Each row comes from the steps of one path. Every step used is in the known rows, and no mark comes twice. Write the path behind each row, first mark first.
In the rows, 128 means zero.
Known rows
L > H: [108 111 141 121 136 135 130 145 112 128 140 116 126 143 105 136 131 119
 129 143 130 137  94 133 115 116 127 131 119 148 114 138 129 111 128 123
 129 140 138 150 131 132 135 135 136 109 127 119 123 133 134 114 121 124
 135 122 131 115 110 114 116]
Y > X > L > H > U: [103 118 195 150 143 112 128 170 112 132 120 130 148 159 102 107 161 109
 151 149 162 131  66 163  99 127 106 167  77 161  66 100 141 106 107 113
 170 113 148 188 143 112 116 138 185 106 172 118 131 163 135 117 114 128
 120 121 133 110 106 152 114]
R > N > E > M: [111  88 103 113 209 115 141  88 102 121 103 175 151 144 116 142 126 140
 118 126 124 121 127 166 166 101 116 117 131 131 116 132  84 147 143 132
 121 120 156 107 139 136 157 154 133 130 137 152 116 131 146 121  98 138
 142  77  95 146 119 163  91]
X > L > H > E: [ 98 112 156 122 140 123 144 159 107 129 109 128 156 159 102 141 150 108
 151 164 154 132  91 174 119 103 123 157  97 168  71 112 136 114 100 126
 143 121 146 170 154 125 129 148 168  88 158 133 126 168 143 138 122 150
 128 122 124 130 103 143  97]
U > H > E > N > R > T: [127  83  81 111 213  87 138 115  86 138  99 164 169 206 141 176 152  99
 105 149 135 135 183 192 168  68 129 124 105 122 119 136  94 170 156 140
 172 146 183 106 112 153 151 170 121 151 181 182 111 118 173 139 114 125
 191 128  90 105 103 149  94]
N > E: [137 128 130 131 162 114 138 105 123 127 107 138 137 128 123 147 117 126
 128 120 130 141 116 122 133 134 118 123 132 133 115 127 115 133 128 128
 134 129 143 122 136 129 136 144 132 125 122 140 137 144 132 123 111 133
 136 110 126 146 132 124 115]
Z > H > L > X: [107 129 151 149 145  91 158 155 118 122 125 140 122 180 108 152 156 114
 144 133 136 133  98 162 124 125  95 123 124 148 102 118 124  85 108 149
 131 155 164 168 137 137 138 146 152  75 140 141 113 143 127 142 102 140
 112 145 148 113 113  94 119]
Y > X > L > H > U > N: [ 82 102 187 133 167 110 116 172 100 128 108 137 163 171  89 106 151 118
 136 152 156 128  80 178  90 120 116 152  95 148  79  87 148 125 128 114
 169 131 176 179 143 111 132 136 169 118 177 136 124 176 142 102  87 127
 122 122 133 113 118 166 125]
U > H: [123 117 129 115 148 134 109 114 127 131 132 116 133 156 110 135 136 126
 117 132 137 154 129 137 118 116 124 117 116 143 124 126 134 107 127 118
 126 133 149 126 125 126 123 145 107 129 122 138 111 117 140 129 116 136
 144 136 138 142 123 105 129]
M > E: [128 124 103 124 141 105 159 117 131 126 132 134 159 144 131 140 123 136
 122 124 116 142 137 143 135 111 129 123 121 141 109 119 141 124 118 118
 117 136 155 124 141 133 141 124 125 109 128 152 133 133 135 141 130 129
 146 122 144 127 127 132 131]
T > R > N > U: [136 114 107 135 176 112 143 104 102 149  73 107 148 148 141 151 136 111
  99 141 101  94 185 164 143  93 125 136 132 112 146 135  90 188 183 113
 148 125 149  99 130 125 161 148 131 155 123 152 119 129 142  84 103 124
 151  99  91 120 127 169  91]
R > N > U > H > L > X: [116  86 140 151 186  91 135 115  75 138  72 120 173 201  95 150 176 117
 111 143 120 126 155 180 131 106  85 121 110 132 101 130 121 124 159 103
 165 157 197 166 162 137 164 177 136 102 134 175  96 150 133 110  75 131
 139 121 146 132 127 131 110]
T > R > N > U > H: [134  99 108 123 195 114 124  88  99 152  79  93 155 175 121 158 144 112
  89 144 108 119 186 175 134  81 123 122 120 127 139 133  96 166 181 107
 149 128 168 100 126 124 153 166 108 158 120 164 102 117 159  85  91 131
 168 107  99 135 126 145  93]
U > N: [109 111 120 109 151 128 114 132 118 125 115 134 147 143 116 125 123 134
 114 131 124 123 137 142 119 119 138 115 144 116 139 111 136 149 151 132
 130 147 153 118 128 133 145 133 111 139 132 147 121 142 136 115 103 127
 128 129 128 129 141 142 140]
Y > X > L > H > E > N: [ 99 100 194 132 172 112 144 155  96 132 115 168 168 176 115 131 159  97
 162 184 173 136  85 195 121 106 128 174  72 144  62 103 125 108 111 138
 175 118 157 162 140 121 127 148 183  91 190 130 147 170 153 142 120 116
 116  99 119  99  94 177 100]
U > N > R: [116 113 112 114 185 112 126 137 107 126  94 139 142 149 118 125 120 122
  96 122 129 119 158 148 136 114 129 124 141 109 133 121 122 170 169 124
 150 151 155 106 126 134 154 127 114 164 140 149 115 148 155 105  98 115
 153 132 113 122 143 144 125]
N > U > H > Z: [128 131 112 137 174 107  99 143  82 139  98 107 161 153 113 148 143 157
 106 152 149 151 136 157 130 113 108 107  96 150 117 144 151 100 132 106
 155 144 182 159 169 133 127 164 112 116 115 150 112 119 149 131  68 141
 160 151 123 165 119 120 124]
R > N > U > H: [128  97 112 122 188 112 113  99  91 141  95 107 162 165 118 142 147 133
  96 141 124 131 166 165 139 101 115 122 109 128 127 128 120 139 161 101
 148 133 171 122 142 124 145 164  99 137 110 154 108 126 145 109  87 127
 166 117 115 148 130 133 118]
T > R: [135 130 123 130 137 132 138 114 135 139 113 115 121 139 131 145 122 108
 120 134 113 120 149 137 124 108 137 129 139 126 142 132 107 156 150 136
 127 123 127 106 112 126 137 130 139 148 137 137 121 120 143 109 133 133
 131 118 114 117 123 139 102]
Y > X > L > H: [115 113 217 143 139 129 128 156 126 125 128 122 135 146  98 102 142 110
 146 162 155 139  81 157 103 140 119 179 102 158  85 111 140  95 121 119
 158 108 121 160 136 105 121 129 179 104 149  97 128 162 138 115 120 121
 105 114 140 106 112 149 101]
N > U > H > B: [105 136 106 111 159 114 110 125  94 142 108 111 146 164 118 151 151 151
 110 138 143 150 137 172 142 115 104 111 101 143  92 128 139 106 121 105
 147 137 173 167 184 128 138 160 116 106 108 144 113 126 143 109  65 137
 169 135 141 166 111 108 133]
Y > X > L: [135 132 204 150 131 119 127 139 137 122 117 128 139 131 120  92 139 120
 144 149 155 127 111 150 116 152 120 177 113 138  98 103 141 110 121 122
 155  96 112 139 134 103 111 120 169 123 150 108 133 158 131 132 127 126
  98 123 137 120 129 163 116]
R > N > U: [130 110 114 136 169 103 131 115  89 140  90 119 156 136 137 137 143 131
 107 137 116 105 165 156 148 112 119 132 121 113 134 128 114 158 161 106
 147 130 150 122 146 127 148 147 121 135 116 145 126 135 130 105  99 120
 150 109 105 134 135 156 120]
U > H > E > N: [104  98 104 102 181 117 126 113 101 138 118 164 167 186 123 163 153 114
 132 153 152 150 133 173 135  85 135 108  86 130 104 122 118 123 113 139
 145 143 184 126 130 144 133 165 112 119 165 168 128 126 158 155 116 130
 154 119 114 133 109 133 125]
Z > H: [120 139 125 119 145 110 132 138 132 125 145 126 108 145 130 144 133 129
 129 133 136 139 114 148 131 119 129 122 124 147 125 114 118 101 108 145
 115 133 135 126 120 124 124 131 116 110 116 124 126 119 135 139 111 135
 141 142 117 127 112  95 129]
U > H > L > X > Y: [113 105 188 144 142 113 134 142 112 123 112 132 153 201  74 120 175  94
 131 149 151 162 108 161 114 119  78 125 106 147  82 116 147  78 140 115
 152 156 183 174 135 129 130 138 163  93 164 146  91 149 136 137  99 131
  86 136 180 123 111 126 113]
F > K: [121 128 127 123 119 133 122 113 146 140 154 134 118 103 134 118 128 114
 137 106 126 121 132 115 146 122 117 145 127 109 138 131 117 138 107 124
 123 128  94 123 136 135 108 136 139 150 112 108 134 130 118 147 134 130
 133 137 125 122 130 107 143]
K > P: [144 140 107 131 123 138 116 124 155 121 157 127 117 113 105 121 145 119
 134 106 119 114 136 129 131 143 114 127 137 125 124 122 137 117 119 127
 132 135 108 126 140 145 123 137 110 122 114 114 131 123 109 142 127 131
 131 124 125 120 126 113 134]
U > N > E > H > B: [ 82 104 105  92 197 113 122 107 105 113 103 170 155 154 112 148 115 166
 117 147 129 147 121 167 151  96 120 107 145 126  85 110 105 119 132 150
 134 158 183 137 151 150 172 172 118  89 116 157 127 146 160 113  74 131
 153  98 115 165 113 120 126]
U > N > E: [115 108 122 109 185 116 130 108 111 120  94 150 153 141 110 143 107 132
 115 121 124 135 129 137 123 125 130 111 151 118 126 110 122 156 151 133
 137 145 171 116 136 129 153 147 115 138 127 159 129 159 137 111  86 128
 136 108 128 152 141 138 125]
T > R > N > U > H > L: [116 102 102 148 189 102 135  98  80 150  66 119 170 192 123 170 148 112
  99 139 117 110 195 177 141  78 103 119 132 139 132 120  88 160 180 113
 162 142 178 122 144 145 165 181 122 125 133 183  98 135 154  87  68 146
 164 116 121 139 125 144  91]
P > K: [125 122 122 126 108 137 119 140 127 119 147 147 116 115 135 122 125 128
 135 105 133 121 156 119 136 133 120 120 120 109 132 121 138 127 100 137
 131 117 111 115 120 130 125 129 134 150 130 116 131 133 116 153 133 134
 138 121 135 129 128  96 136]
N > U > H: [131 124 128 129 172 121 100 122  96 148 105 100 149 154 117 140 142 131
 102 138 133 148 143 150 124 121 113 123 104 138 113 131 140 115 139 111
 142 139 168 140 159 122 127 163 104 134 109 147 115 124 146 111  91 132
 165 133 134 147 128 109 121]
M > E > N > R: [136 116  99 131 207  92 166 115  95 130 110 170 164 163 154 139 135 119
 104 129 122 135 160 169 160  85 125 126 103 111 106 131 109 149 153 127
 152 159 175  90 128 147 159 134 121 136 160 164 138 141 167 137 125  97
 182 104 110 101 126 160 117]
R > T: [138 107 110 132 126 114 131 123 128 126 133 126 139 137 142 142 129 127
 117 132 104 118 163 139 140 115 132 136 148 126 148 139 119 155 152 139
 133 129 122 120 110 134 139 133 140 135 141 139 115 113 126 123 132 138
 136 133 115 111 124 144 107]
X > L > H > P > K: [121 118 164 133 118 130 114 168 127 118 140 155 114 117 109 108 140 135
 144 119 142 113 115 148 131 135 112 135 102 140  92 115 140  95  88 149
 159 127 101 153 134 134 140 148 150 101 164 102 117 155 113 166 134 141
 146 114 125 147 115 116 119]

Write each row's path
[104 131 101 107 148  94 150 148 129 125 134 143 129 162 123 174 138 118
 148 139 148 141 112 167 141 105 129 124 109 157 101 104 121 113  85 147
 117 127 151 142 134 134 122 140 125  97 132 146 137 130 140 157 111 144
 146 148 116 134 100  96 127]
Z > H > E
[131 105  91 130 197 104 124 110  83 145  70 104 165 174 118 169 146 136
  91 159 125 119 182 180 142  70 115 110 112 135 142 147 107 153 173 104
 165 135 184 114 141 137 151 169 117 138 132 165 100 113 159 106  70 143
 163 125  94 156 117 157  99]
T > R > N > U > H > Z
[ 99  97 110 116 204 103 159 151  73 138 106 168 151 181 124 165 147  91
 129 156 151 133 120 178 147  81 124 133  86 129  87 136  97 147 135 135
 166 153 177 140 135 155 153 152 140 124 174 154 135 150 169 126 117 104
 172 113  95  97  97 145  98]
L > H > E > N > R
[ 92 112 101 114 156 109 115 147 106 130 108 145 157 156 117 135 136 130
 119 117 131 119 128 149 117 107 127 103 121 118 122 103 136 162 136 126
 140 152 184 144 131 133 138 138 119 139 154 165 120 141 133 113  97 133
 146 135 121 133 135 147 149]
H > U > N
[119  92  94 113 217 123 150  77 110 129  90 162 142 156 119 156 122 121
 107 131 108 113 147 175 161  81 122 123 144 131 130 136  62 178 166 140
 119 118 155  89 122 135 168 155 142 148 146 159 108 123 160 102 100 143
 146  63  80 131 116 179  64]
T > R > N > E > M
[107 142 106 128 150  94 131 156 119 132 141 136 118 153 132 151 151 124
 134 117 142 131 102 152 129 106 116 110  97 147 106 106 119 110  93 138
 125 139 166 150 128 128 116 142 125 114 138 142 128 119 134 138 105 139
 159 148 113 129 108 101 139]
Z > H > U
[110 103 194 159 149 114 132 158 109 112 121 159 154 173  90 106 165 107
 138 173 140 143 104 162 129 110  84 143 118 135  69 122 121  76 142 147
 145 162 171 174 128 151 147 148 180  73 158 138 104 144 144 134 124 120
  82 116 153 103 105 134  98]
E > H > L > X > Y
[112 112  87 107 182 111 140  92  96 148  76 106 151 189 124 169 154 127
  94 148 114 122 181 195 155  72 114 113 117 128 118 126  94 156 161  99
 153 127 172 123 154 129 165 162 117 132 121 159  99 121 155  87  64 137
 174 104 112 156 110 143 104]
T > R > N > U > H > B
[104 142 124 144 138  99 142 143 115 124 134 149 123 157 128 161 140 128
 144 123 144 128 119 149 139 114 108 120 132 156 116 105 113  94 105 150
 129 146 148 146 138 149 130 148 128  81 128 142 128 137 134 140  90 150
 138 151 137 131 115  94 126]
Z > H > L
[ 98 122 159 140 143 121 124 168  99 134 115 123 145 151 114 119 159 117
 135 142 148 128  78 161 107 107 107 145  90 162  78 115 134 113 109 117
 151 131 159 175 148 121 122 148 165 103 163 130 120 157 137 120 114 140
 142 121 120 121 111 146 111]
X > L > H > U
[130 103 107 123 152 123 153  94 133 133  99 125 135 150 134 144 131 109
 111 137 103  98 175 153 137  87 137 130 145 116 151 130  85 182 168 124
 134 120 128  86 100 129 156 127 135 153 142 145 114 119 141 105 127 127
 128  97  99 116 122 162  97]
T > R > N
[130  86 114 124 211 116 144  68 120 123  88 150 145 151 124 159 114 119
 109 152 100 120 159 158 151  70 127 132 147 124 121 132  54 161 171 149
 134 130 150  78  98 146 172 174 130 133 126 154 122 123 165 102 122 127
 151  69  73 131 111 145  70]
T > R > N > E > H
[148 107  92 125 193 101 122  92 112 149  77 123 139 169 113 153 148 127
  84 129  98 105 185 178 145  95 122 109 120 123 134 134  91 163 172 122
 162 142 160 113 124 133 169 170  97 136 140 171  97 107 142 109  98 133
 182 112  91 159 126 153 102]
T > R > N > U > H > P
[115 129 124 151 163 106 109 131  76 145  94 123 162 171 116 153 148 131
 115 132 142 136 148 151 136 116  96 119 113 152 106 122 132 108 138 117
 158 151 179 164 173 144 138 182 116 104 120 167 114 143 143 108  71 146
 161 143 149 146 130 107 120]
N > U > H > L
[101 112 103 116 188  98 124 123  97 129  84 157 162 154 111 153 123 130
 118 106 132 132 115 143 121 113 114  99 126 121 112 104 123 167 133 126
 145 150 201 139 140 136 147 155 122 138 149 177 131 156 136 110  79 136
 154 114 122 152 140 142 137]
H > U > N > E
[116 100 195 160 177 100 145 132 101 110 101 167 161 173  85 124 153 108
 137 160 140 157  90 157 133 115  72 140 121 139  58 120 109  81 145 148
 153 160 187 166 138 148 154 163 180  69 155 147 116 163 145 131 106 125
  89  99 147 125 105 130  86]
N > E > H > L > X > Y
[102  83  68  98 228 110 126 104  79 153  80 138 180 196 107 178 153 113
 100 162 127 122 170 219 162  56 124 120 103 148 107 126  90 168 153 122
 131 123 202 120 154 138 161 183 128 142 147 189  91 111 177 107  82 154
 174  96  82 135 100 163  64]
T > R > N > U > H > E > M
[124 118 114 137 205 109 102 136  57 147  95 136 170 163 132 153 154 154
 108 166 155 147 142 174 141  94 116 103  79 127 120 153 132 103 145 125
 170 162 202 140 163 142 131 179 106 119 141 159 123 120 160 137  73 124
 166 132 102 148 118 144 128]
E > N > U > H > Z
[111  99 107 147 182  98 122 109  74 142  82 129 176 182 119 156 156 131
 106 135 131 117 174 164 148  98  96 120 120 139 120 117 110 132 157 105
 164 144 180 143 160 148 154 184 112 107 122 177 107 145 142 108  67 141
 162 125 133 149 129 131 117]
R > N > U > H > L
[119 118 103 115 174 104 116 133  88 148  94 116 170 171 110 168 148 120
 118 145 146 148 141 167 134 109 117 122  89 150  92 117 140 129 112 111
 144 131 186 159 171 132 127 172 116 120 122 166 123 136 149 127  88 140
 170 140 128 151 114 111 118]
N > U > H > E
[ 98 109  89 104 163 124 130 146 109 132 128 171 154 149 112 148 137 130
 138 145 147 131 112 173 156 103 127 125 110 149  96 126 122 132  98 144
 108 120 159 151 155 145 132 145 147 112 153 154 118 122 149 146 119 153
 137 119 109 130 101 144 104]
H > E > M
[109 125 164 139 142 129 126 171 100 123 112 120 149 136 105 124 145 142
 138 171 156 135  85 162 114 105 112 144 103 166  96 138 143  86 117 121
 156 130 140 168 155 132 125 141 166  85 151 114 117 153 140 141 103 146
 119 132 120 141 108 153 109]
X > L > H > Z
[118 117  92 132 167 102 140 136 111 113 133 156 176 144 122 144 123 171
 120 166 127 150 128 160 151  79 123 118 109 155  92 136 138  83 111 133
 127 150 173 137 146 162 149 150 130  72 126 152 131 115 161 163 124 131
 151 125 116 145 104 130 121]
M > E > H > Z
[132 122 105 143 197  94 151 118  74 149 106 151 186 151 160 147 141 137
 108 143 121 135 154 177 149  94 126 122  91 114 103 130 130 131 146 124
 151 159 194 119 161 139 154 155 119 116 137 172 146 143 152 125 108 108
 177 100 118 114 130 162 122]
M > E > N > U
[ 87 123 120 102 123 127 144 148 112 127 137 126 123 154 109 149 142 138
 136 141 140 141  94 155 129 110 120 120 115 150  93 132 126 102 110 115
 135 138 142 178 158 133 145 132 146  80 129 116 120 137 134 116  94 128
 141 120 142 135  95 112 130]
L > H > B
[101  79 166 140 197  80 125 173  90 126  89 135 167 191 107 118 155 101
 107 146 138 115 128 195 118 103 111 168 113 140  94 104 125 172 168 118
 197 134 173 156 121 118 152 141 179 149 191 152 106 169 158  89  87 124
 154 128 109  85 114 185  92]
Y > X > L > H > U > N > R > T
[118 118 154 159 128 110 152 146 111 123 109 141 140 165 104 137 152 114
 141 130 126 126 111 144 121 134  99 129 130 130 105 129 135 112 128 129
 146 151 157 171 147 138 144 139 164  92 152 147 113 153 118 128 118 133
 100 132 160 112 125 125 119]
H > L > X
[117  97 162 164 208  81 157 135  59 141  93 156 211 224 107 138 186 104
 113 166 140 167 133 210 133  88  78 118  70 130  59 118 151  84 158 114
 174 185 252 167 168 141 159 161 151  79 171 192 110 163 157 134  77 112
 135 109 170 110 114 159 108]
M > E > N > U > H > L > X > Y
[ 95 127 194 127 126 123 141 155 123 119 126 129 134 158 104 114 151 130
 152 161 163 139  76 178 119 130 110 170  98 160  62 109 138  83 102 112
 165 103 121 188 160 110 127 122 191  76 153  96 127 167 135 120  94 129
 110 114 148 128  98 148 118]
Y > X > L > H > B
[ 82 102 137 111 169 131 128 168  93 131 119 155 163 159  97 135 150 121
 143 174 164 135  74 200 138  91 117 155  94 178  61 120 127 103  98 140
 125 120 162 175 168 133 132 156 174  87 165 136 108 152 159 138 116 160
 133 105 106 122  92 157  76]
X > L > H > E > M
[ 77 102 152 123 165 122 114 171  91 135  99 131 167 164 100 119 151 124
 123 147 146 123  90 176  96  96 117 131 106 149  87 101 139 134 130 122
 157 151 186 166 148 124 140 152 146 113 166 148 112 173 144 105  94 142
 140 123 121 124 123 160 123]
X > L > H > U > N
[141 100 107 135 193 103 138 120  93 132 107 159 141 158 165 141 139 110
 105 136 114 111 181 163 167  90 129 138 128  94 147 152  85 178 185 147
 168 149 146  90 100 148 160 143 132 162 170 153 119 120 156 122 127 111
 170 115  82  85 122 171  95]
E > N > R > T
[104  78  84 124 214  89 104 143  88 123  98 159 165 174 131 137 135 132
  84 139 110 113 172 176 154  68 122 126 134 115 120 127  92 184 178 148
 156 166 190 121 102 163 170 169 123 156 164 180 101 116 172 100 110 126
 188 127  75 101 119 149 104]
E > H > U > N > R > T
[133 111 190 137 126 124 144 148 135 123 123 123 133 157  96  98 163  95
 133 154 135 150  98 153 109 138 100 140 108 119  97 128 149 106 145 117
 141 140 154 154 120 111 125 105 172 121 157 119 108 142 124 134 126 109
  74 119 156 106 116 150 113]
L > X > Y
[ 77  93 103  95 165 132 135 159  95 132 139 162 152 165  93 155 142 122
 139 158 150 140  83 179 142  91 129 126 100 167  80 135 122 111 100 141
 111 132 168 174 158 147 141 153 154  93 151 144 114 127 156 133 111 149
 141 110 113 116  86 133  92]
L > H > E > M
[102 112 156 140 192 109 134 161  55 152  84 143 182 165 132 150 165 112
 140 185 162 124 106 204 133  87 120 157  71 145  66 123 119 124 129 137
 174 145 187 163 178 131 139 177 158  94 165 154 138 174 158 124 101 127
 159 100  98 115 103 175  93]
X > L > H > E > N > U
[134 118 110 113 128 124  96 131 140 120 148 158 109 134 110 122 133 140
 123  95 136 132 157 128 137 135 114  94 106 122 120 119 141 102  89 143
 141 133 118 128 116 142 137 149 100 130 143 130 109 112 112 177 129 142
 167 134 137 170 125  80 145]
U > H > P > K
[125 112 103 127 175 106 156 109 109 134 131 167 171 154 152 141 135 133
 120 140 120 139 141 163 145  91 136 117 105 118 113 126 126 125 133 134
 133 153 174 103 131 143 148 135 120 112 154 164 141 135 149 146 134 113
 156  99 124 108 124 158 131]
M > E > N
